Known rows, with every step that occurs:
ferep/nuruf/vasi/silaz/daburi: [-40.1 -33.4  27.5 -11.2 -46.5 -44.0  20.7   1.6  27.0  35.3 -35.4 -56.7
 -22.8 -13.2  17.4  54.5  10.9   7.4]
ferep/nuruf/roka/vasi: [-31.5 -19.4  44.2  -9.8 -38.3 -26.0 -13.3  -6.6  16.6  73.2   6.1 -69.9
  12.0  -7.0  22.0  20.5  14.9 -17.9]
vasi/ferep/nuruf/roka: [-11.6 -69.6  -1.6  -1.5 -30.5 -56.8  -7.8 -16.6 -31.7  33.8  -5.6 -68.0
  22.0   2.2   3.2   2.3  28.4  -3.5]
daburi/vasi: [-43.0  16.4  34.0 -15.4  -4.0 -11.0  -8.2  11.9  -9.5  10.2  34.0 -14.9
  16.2 -34.9 -23.9  13.1   7.2 -11.5]
nuruf/roka/daburi: [-29.5  19.6  20.9   9.5   4.9   2.0 -49.3  11.5  -8.4  49.3  -5.2 -54.5
  -6.6   6.6   9.3  50.2   9.3 -11.4]
vasi/silaz/daburi/nuruf/roka: [-33.1 -46.4   3.9 -20.8 -24.2 -49.3 -16.9   6.3   7.5  86.8   1.3 -78.8
 -10.1  -0.2 -13.2  57.9   9.2  -3.8]
ferep/nuruf/roka/vasi/silaz: [-27.9 -60.7  28.2 -29.1 -38.2 -21.1 -16.0  -6.0  23.9  54.0  -8.0 -80.0
 -13.2 -28.6  57.4  26.2  35.9  -5.4]
silaz/daburi/ferep: [-36.3  30.5  23.2   2.2 -16.6  -7.3  -3.3   5.9 -11.6   0.8  -2.1 -21.4
  15.4 -30.6 -20.6  41.7 -27.1 -14.7]
roka/ferep/nuruf/vasi/silaz: [-30.3 -52.1  27.8 -23.5 -21.4 -58.9  -1.0 -30.4  40.4   8.7 -21.1 -67.2
 -14.4 -30.6  67.5  29.5   9.2  18.0]
silaz/daburi: [-41.4  22.3   9.5   0.1 -19.5 -10.0   5.5   7.7   8.7  28.7 -16.4 -14.1
  -8.2  -3.3 -18.6  41.2   6.1   0.4]
ferep/nuruf/vasi/silaz: [-34.4 -61.3  14.7 -22.6 -34.8 -57.0   6.0 -28.9  23.8  14.2 -18.6 -56.9
 -11.5 -18.3  57.1  16.2  24.2  12.8]
nuruf/roka/vasi/ferep: [-28.7 -30.8  29.7 -21.9  -4.8 -39.0 -17.1   2.8  -7.3  41.2   6.8 -63.6
  10.6 -25.4  45.2  20.6  31.5   3.0]
roka/daburi/nuruf: [-23.7   8.3  33.3 -37.2 -17.7 -19.7 -25.0  14.8  18.5  22.0  25.8 -42.7
  -9.7 -13.5   9.6  37.4 -12.7   6.7]
silaz/daburi/vasi/ferep/nuruf: [ -9.4 -51.3  40.0 -22.2 -54.0 -41.7  30.0  14.5 -23.6 -16.0   5.3 -53.2
  14.5 -31.8 -20.7   9.5   9.9   0.3]
nuruf/vasi: [-56.0  10.2  17.3   0.5  -1.1 -63.7  -2.5 -26.5  21.3  33.8  -1.4 -24.5
   8.5   4.5  28.3  24.0   2.6   8.0]
vasi/ferep/nuruf/roka/daburi: [ -8.5 -28.6  28.1  -0.7 -22.7 -19.7 -29.1  12.1 -25.2  24.9  -9.2 -75.6
   0.1  -2.0  11.2  37.6  12.9  -6.9]
silaz/ferep/nuruf/roka: [-31.8 -41.4  23.5  11.7 -27.6 -45.1  -7.1 -34.3  -5.2  71.8 -12.1 -69.8
  23.7  20.0 -26.7  25.0   9.7  12.8]
roka/daburi: [-29.3  35.9  25.7  -5.6  -0.4  18.2 -34.3  12.2   3.8   6.4  -3.1 -23.3
 -11.4  -9.9  20.4  33.4   5.3   1.2]
silaz/daburi/nuruf: [-32.9  -4.0  17.6 -34.4 -32.0 -40.6   6.7  12.4  24.3  42.6  13.2 -34.1
  -5.0  -8.5 -22.9  44.4 -15.1   9.2]

Rows:
[-41.3  -7.6  42.8   3.5 -46.3 -68.1  19.2 -16.1   7.1  17.0 -10.6 -52.5
  17.9  -9.4   1.5  34.5 -30.4  -5.4]
silaz/daburi/ferep/nuruf/vasi
[-39.4 -22.4  28.4  -2.8 -34.3 -74.5  13.7 -31.3  16.9  23.2  -4.9 -40.8
  14.2   4.9  23.5   8.3   0.1   7.0]
ferep/nuruf/vasi
[-43.6   2.2  29.7  -5.4 -19.0 -27.2  -1.4   2.8   4.5  12.1 -14.6 -46.5
   0.0 -42.2  11.5  61.7 -21.0  -6.5]
nuruf/vasi/silaz/daburi/ferep
[-37.4 -25.4  29.3 -35.7 -17.1  -0.6 -15.6  -3.9  35.7  27.1  -3.9 -46.3
 -20.5 -41.3  74.5  21.7  35.4   3.7]
roka/vasi/silaz
[-53.5 -24.6  54.9 -12.9  -1.2 -18.6 -15.5 -23.6  38.1  83.8 -17.5 -74.7
  -4.5 -15.7  25.6  57.6  21.8  39.5]
nuruf/roka/vasi/silaz/ferep
[-61.1 -20.3  44.8  -8.3   4.6 -46.8  -0.9 -39.3  39.4  53.8 -22.3 -55.7
  -5.0  -9.0  27.3  53.1  13.1  55.3]
nuruf/vasi/silaz/ferep
[-38.8 -14.7  35.6   0.0 -35.7 -72.0   9.6 -29.5   2.6   7.8  -0.6 -46.6
  26.9 -13.2  18.1  13.5 -25.4  -3.9]
daburi/ferep/nuruf/vasi
[-33.9   0.6  20.0  -9.6 -20.9  -1.5  -6.8   4.8  -3.3  -2.7 -12.4 -36.7
   0.8 -44.2   2.7  48.5 -12.7  -7.8]
vasi/silaz/daburi/ferep
[ -7.4 -53.4  39.6 -33.8 -50.0 -38.4  15.3  -7.5  -3.5  -8.1   1.5 -55.0
  14.3 -27.1  36.9  -9.9  22.6   8.9]
roka/vasi/ferep/nuruf
[-27.1 -27.6  37.9  -3.1 -40.1 -31.4  16.1 -39.7  10.6  19.6  -9.6 -40.8
  20.8   4.0 -16.8   5.9   3.8  33.6]
silaz/ferep/nuruf
[-49.4 -21.7  30.3 -12.0   4.8 -15.7  -6.1 -32.7  26.2  37.1 -19.7 -41.0
  -4.7 -14.5  14.3  38.4  22.0  52.4]
vasi/silaz/ferep
[-29.9 -49.1  58.4 -22.2 -48.6 -23.2  15.6 -30.5  31.2  31.3 -17.0 -66.2
   1.7 -18.5  23.9  19.8  16.7  33.9]
roka/vasi/silaz/ferep/nuruf
[ -2.4 -62.3  10.0 -22.5 -44.2 -43.7  13.8 -18.0 -21.8 -27.5  -2.9 -38.9
  15.4 -18.4  22.3 -20.2  23.1  14.1]
vasi/ferep/nuruf
[-22.4 -46.9  40.8 -22.2 -27.1  -5.1 -22.3  24.4  -5.5  24.5   3.7 -78.9
 -16.2 -41.9  13.2  42.3  21.7 -13.3]
ferep/nuruf/roka/daburi/vasi/silaz
[-21.4 -44.4  -0.6   5.9 -33.7 -42.8 -11.6 -22.6 -16.6  50.0  -3.8 -56.1
  19.2  13.6  -9.2   6.5  19.6 -15.0]
ferep/nuruf/roka
[-12.5 -38.1  25.2 -12.8 -60.3 -18.1  15.0  -4.8  -7.1 -14.2 -13.2 -52.1
   7.3 -35.4  -4.8  20.5 -12.9  -9.1]
vasi/silaz/daburi/ferep/nuruf
[-25.5 -20.1  25.4 -22.0   5.3 -45.2 -30.0  -5.5  43.4  59.9  -6.4 -87.9
 -14.3 -27.4  13.0  71.7 -16.1   8.8]
vasi/silaz/daburi/nuruf/roka/ferep
[-53.6 -19.3  53.9 -17.7   0.9 -13.4  -2.5 -15.2  19.9  36.6  -1.4 -49.8
  -0.2 -31.0  -7.0  46.9  14.1  42.9]
daburi/vasi/silaz/ferep
[-32.5 -55.8  24.3 -20.7 -33.0 -55.8   2.9 -26.4  12.9   2.1 -15.4 -60.2
  -2.3 -32.5  55.3  22.5   3.8   5.0]
daburi/ferep/nuruf/vasi/silaz
[-45.1   7.5  34.8  -9.1 -10.7 -16.5 -29.5  -3.5  18.6  82.0   8.6 -56.5
   8.9  -9.8  28.6  30.0  18.7 -15.0]
nuruf/roka/vasi
[-33.8  -7.4  57.5  -2.7 -46.6 -22.9  -7.1   6.4   8.9  72.4   1.0 -81.7
  14.9 -19.4   1.6  44.9  -9.2 -25.8]
silaz/daburi/ferep/nuruf/roka/vasi
[-34.7 -10.3  43.2  -5.2 -20.8 -76.3   5.8 -36.6  37.1  14.4 -12.1 -53.1
   9.3  -9.7  34.5  25.4 -21.0  11.3]
roka/ferep/nuruf/vasi
[-37.3 -13.0   7.2 -15.7 -23.6  -4.8   4.3   8.3  16.8  23.3 -27.1 -31.8
 -26.0 -19.9  10.3  49.3  24.9   7.6]
vasi/silaz/daburi
